Each row was made from one small tree. The marks that hang from a mark follow it in brackets, in alphabetical order. Every link used is in the known rows. Write each row's tree.
Known rows
sodu[folem mebusud]: [ -2.9   8.8 -23.2  -7.4   7.6   1.4  -4.9 -49.0   9.6   8.3   4.1 -13.0
  13.0  18.8 -26.6 -30.9  -9.3 -19.6  13.8  34.6  26.2  10.9]
folem[kevu]: [  6.3  25.8 -10.7   5.3  15.2   6.5  -1.9  37.3  -3.3   1.3  -4.7   2.7
  -0.5  -0.7  -6.0   8.7   0.8 -24.6   1.9 -13.6  11.4 -24.9]
sodu[mebusud[folem[kevu] lebetup]]: [ -2.4   8.0  -8.4   1.6 -20.2   9.1   4.9  -9.3  12.6   6.2   5.5 -13.2
  -3.4  16.3 -17.2   8.7  -4.3  43.1  12.3  15.0 -21.3  16.9]
folem[sodu[mebusud[gagute lebetup]]]: [ -3.9  -8.8  -6.1  11.1 -20.2   4.3  -5.3  -7.1  -2.9   5.1   4.4 -25.7
   0.7  -0.3   5.8   2.4  -1.1  10.6   4.8   4.8 -41.1 -11.4]
baras[folem[kevu sodu[mebusud]]]: [  9.2   7.2   4.1  42.7  22.0  42.7 -21.1   9.6 -30.4   9.9 -15.7 -15.4
  -0.7  48.1  -4.3 -18.8  -1.4 -10.3  -3.7 -17.0   9.0  -7.9]
gagute[mebusud]: [  7.3  13.3 -27.1  -8.7  16.1  36.3  23.5   2.7  12.2  -6.5  10.5 -27.2
   9.2 -15.5   2.1  -5.5   9.7 -43.6  -3.9   9.3  11.6  -6.7]
kevu[baras[folem[sodu[mebusud[lebetup]]]]]: [  4.1  -0.5  17.4  26.7  16.3 -15.1 -15.5 -25.1 -11.9   2.5 -14.9 -40.2
   9.5  -0.9  -7.2  -5.8  -6.5 -24.5  13.6  -8.4  -6.8  24.2]
sodu[folem mebusud[gagute]]: [ -5.3  -7.4 -23.5 -18.3 -21.5  -0.7  -7.3 -37.7  12.8   5.7  15.4   2.0
   9.8  -7.9 -21.2 -27.7  -6.0  -0.8  -1.1  25.7  14.2  -1.5]
kevu[baras folem[sodu[mebusud]]]: [  6.9  15.1   6.2  23.8  70.9   3.7   1.9 -18.0  -8.3   4.7 -11.3 -28.0
  15.6 -38.7  -9.1 -38.4 -11.4 -50.9  12.4 -13.5  20.3  21.7]
folem[kevu[baras] sodu[mebusud[gagute lebetup]]]: [  4.0   5.9  16.4  24.2   0.4  13.3 -15.9   5.9  -4.0   1.1 -10.5 -11.8
 -13.6 -39.3 -17.7 -11.2 -13.7  23.9  20.7 -21.7 -50.2 -25.8]
baras[folem]: [  4.6   0.2  -8.3  12.9   3.1  -6.3  -6.6   9.6 -16.5   5.7  -3.3 -16.5
  16.5  32.3  10.2  10.6  11.0 -44.6 -16.8  -4.4  34.2  14.8]
lebetup[mebusud[folem]]: [ -1.1   2.7   4.2   5.5  11.3   0.5  13.9  16.1   5.8   2.3  -0.6 -15.2
   4.8  29.2  27.0 -14.2   2.4 -10.9   1.0   6.2  11.9  18.4]
lebetup[sodu[folem[kevu[baras]] mebusud[gagute]]]: [ -9.7  -6.4  -1.5  -9.6  18.5 -23.6 -10.1 -23.4  13.4   3.8 -14.5   7.9
  -9.2  33.7  -7.8 -45.4  -8.1  -6.3   4.4  -6.2  12.1   7.4]
gagute[folem[kevu[baras]] mebusud[lebetup]]: [ 13.0  13.3   4.8  -9.6  -2.9  36.3  18.3 -11.4  21.8 -18.8  -3.6   8.0
  10.7 -10.9 -28.3   8.2   9.5  11.1   6.6  29.5 -26.4  -2.4]
gagute[mebusud[lebetup] sodu]: [ -0.3  15.0 -29.6 -13.3   6.1  42.2  32.7 -16.7  16.1  -9.8   3.3 -18.5
   6.4  -8.8   8.5  31.3  21.2  11.4   8.9  22.3  -5.7  -4.7]
folem[kevu[baras] sodu[mebusud[gagute]]]: [  6.1  12.3  12.6  25.4  20.1  27.7 -19.6  15.1  -9.7  -0.2  -7.2 -13.8
 -10.6 -38.5 -14.6 -29.5 -13.5   5.9  14.5 -28.6 -26.6 -28.1]
kevu[baras[folem]]: [  5.6   6.1   9.0  12.2  20.7 -26.1 -11.1  -3.7  -7.9  -1.6  -8.6 -27.0
  15.7 -14.8  -2.6  -0.3   0.2 -52.8  -0.9 -16.2  26.7  23.7]
gagute[sodu]: [ -4.7  23.8 -23.1  -6.9  24.0  12.8   9.3   7.5  -1.4  -5.1   0.2 -10.4
  14.7   7.5  20.9  25.1  16.6 -10.8  -0.1   4.9  30.5  -2.5]
sodu[folem[kevu[baras]] mebusud[gagute lebetup]]: [ -1.6  -4.5  -2.4  -9.2 -29.9 -14.1 -11.9 -37.9  19.4   3.8  -0.3  13.2
  -5.7 -40.2 -45.8 -13.2 -15.5  34.7  20.4  12.8 -26.0  -8.7]
mebusud[gagute[folem[kevu]] lebetup sodu]: [ -1.9 -27.1  14.0 -28.1 -70.9 -34.6   1.8  -2.6   4.5  -8.5   9.9  42.8
  -8.3 -14.1   2.6  52.7   9.2  58.5  -7.6  19.8 -36.9 -34.5]
baras[folem[kevu]]: [  9.5   9.3  -3.1  21.5  10.3  10.9 -12.0  27.6 -20.5   6.3 -10.4   1.0
   4.8  32.3  -1.6   8.6   6.5 -27.1 -13.6 -18.4  29.7  -5.1]
sodu[folem]: [ -2.6   8.4 -12.7 -12.7   7.2 -25.2   0.1 -12.3   1.5   4.7   5.2  11.9
   9.9  -5.4 -11.4   1.0  -6.2 -48.8   0.8  18.3  28.8  11.3]

Which tree is each row?
[ -0.4  -5.5   7.9  -2.7  14.0 -21.2   4.4 -29.0  -0.4   5.0 -10.3  -2.9
  -4.1  24.1  17.9 -23.6  -5.3 -23.9  20.4  18.4  23.9 -15.9]	lebetup[mebusud[sodu[folem]]]
[ -4.8   3.3   5.3 -13.7  -8.8  15.1   2.6  47.7   0.4 -10.8  16.2  35.0
  -9.2 -64.5   6.0  23.8   2.8  53.9 -17.0 -31.1   1.7   5.9]	mebusud[folem[kevu[baras]] gagute[sodu]]
[ -1.9  -4.2 -20.6 -15.7 -27.4  15.5  -2.5 -17.4  15.4  -4.7  15.9 -13.0
  23.9  22.1  -4.1 -15.7  11.6  19.3 -12.5  31.8   1.6  -5.7]	sodu[mebusud[gagute[folem]]]
[  0.1 -21.2  11.4 -13.8 -20.6 -11.0   4.9  -7.6   5.3  -6.6   2.3   8.1
   5.2  26.7  31.8 -10.8  11.0  12.3  -4.4  20.0   4.2 -27.8]	lebetup[mebusud[gagute[folem] sodu]]
[ -5.6  -8.0  -7.9 -16.6  -3.6   3.6  33.9  -2.8  19.8  -4.0   5.1  -7.8
  -8.4  21.2  11.0  13.6   7.8  -1.2  -8.0   9.7 -16.5  37.7]	gagute[mebusud[folem lebetup[sodu]]]
[  5.7   4.1  19.7  24.7  31.4 -17.6 -15.7   3.1 -20.1  -0.7 -11.9 -27.9
   9.6 -11.2   2.0  -5.3  -4.0 -54.5   1.3 -22.5  12.6  21.2]	kevu[baras[folem[sodu]]]
[  7.4  14.5  13.3  21.0  70.6 -12.7   4.8   6.0 -13.5   2.1 -10.4 -12.3
  13.7 -52.4   0.0 -18.2 -10.4 -67.2   3.8 -24.9  21.8  22.4]	kevu[baras folem[sodu]]
[ 10.0   6.6  10.1  38.3  22.6  24.9 -18.4  34.3 -36.0   8.3 -15.7   0.5
  -2.4  37.0   3.2   1.8   0.5 -28.6 -12.1 -27.1  11.3  -6.0]	baras[folem[kevu sodu]]
[ -5.6 -28.0  31.5 -23.3 -59.5 -49.5   3.4  15.2   2.5  -5.3  14.8  39.3
 -32.2 -76.6  -0.1  51.1  -9.5  69.5   0.4 -19.9 -43.2  -3.7]	mebusud[folem[kevu[baras]] gagute lebetup sodu]
[ -5.0  -2.5 -15.4 -26.8 -23.3  13.6   5.7  14.6   6.0 -15.6  16.9  25.1
  23.4   3.7  19.2  27.5  25.4  26.8 -28.6  20.5  12.5  -8.4]	mebusud[gagute[folem sodu]]
[ -2.7  26.2 -16.6  -6.3  29.7  19.5   1.1   0.3  -4.6  -1.0  -5.5  27.1
   3.4   3.6  -6.3  11.5   3.4   0.5   6.3   6.1  35.1  -8.4]	gagute[sodu[folem[kevu]]]
[  4.7  -2.5   0.2  33.5  16.4  22.8 -16.6  -8.7 -26.3   9.7  -7.7 -31.5
  10.3  53.5   7.4 -15.2   2.6 -27.8  -7.3  -3.6  15.5  11.6]	baras[folem[sodu[mebusud]]]
[ -0.9 -12.4  -1.5 -22.2 -23.4   7.4  30.6 -17.3  10.5  -5.8  18.2  -2.8
 -15.2 -26.8   3.9  31.1   2.0  18.8   4.0  16.6 -18.2  13.1]	gagute[mebusud[folem lebetup sodu]]
[ -0.9 -18.4  18.5  -5.1 -18.6  -0.2   6.2  24.9  -2.2  -0.3   5.7  20.8
 -21.1  -5.0  28.0  -7.0  -2.0  37.3  -2.8 -13.5  -1.8 -22.9]	lebetup[mebusud[folem[kevu] gagute sodu]]
[  1.1   4.2  12.8 -12.0  14.2 -33.6  -7.8 -21.0  -8.2   0.7  -4.0  24.3
 -15.4 -33.7 -15.7   1.2 -16.6 -19.3  20.2  -1.7  23.2 -17.1]	mebusud[sodu[folem[kevu[baras]]]]
[-14.1 -24.6  10.7 -17.7 -45.5 -40.1   9.8  40.4  11.8   0.3   4.6  39.2
 -24.4  12.2  17.6  37.6   3.7  50.1 -22.0 -21.1 -39.2  18.6]	mebusud[folem[kevu] gagute lebetup[sodu]]
[  0.1 -16.9  10.1  -7.3 -12.4 -13.0  -1.4  -4.2  -0.2   2.5  -3.9  23.5
 -15.1  -7.0  14.0 -20.7  -4.4   6.4   7.9   0.6   7.4 -41.7]	lebetup[mebusud[gagute sodu[folem[kevu]]]]
[  2.5  14.2  26.2  17.4  27.1   8.1  -4.6  42.6 -16.0  -1.7   1.4  10.7
 -13.9 -30.0  -2.7   3.8 -15.6  -1.0  -0.1 -32.2 -10.2  21.4]	mebusud[folem[kevu[baras] sodu]]
[-12.4  -9.6  -5.0  -8.6   4.4  -6.3   0.9   7.7  10.9   3.7  -1.9   0.8
  -9.9  57.5  19.3 -24.9   3.4  19.0 -14.4 -10.5   5.8  17.2]	lebetup[sodu[mebusud[folem[kevu] gagute]]]
[-10.3  -7.6 -10.5 -11.1  10.1 -15.0  -7.8 -17.5  11.2   6.6 -11.9  14.3
  -8.9  55.6  -2.2 -38.5  -3.5  -2.5  -3.3   1.9  14.4   1.1]	lebetup[sodu[folem[kevu] mebusud[gagute]]]
[ -0.2 -14.6   9.2  -5.4 -52.8  -6.1  -1.0  25.0   1.4  -7.3   6.2  32.7
   2.1  -3.1  -0.6  39.7   9.4  38.6 -16.0  11.1 -53.4 -21.4]	mebusud[gagute[folem[kevu sodu]] lebetup]
[ -8.7 -16.3 -13.7 -15.3 -53.6  -8.1   6.8 -12.8  19.1   3.0  21.6 -14.3
   2.4  -8.9  -2.6  14.6   2.2  51.4  -5.3  17.4 -29.2  17.8]	sodu[mebusud[folem gagute lebetup]]
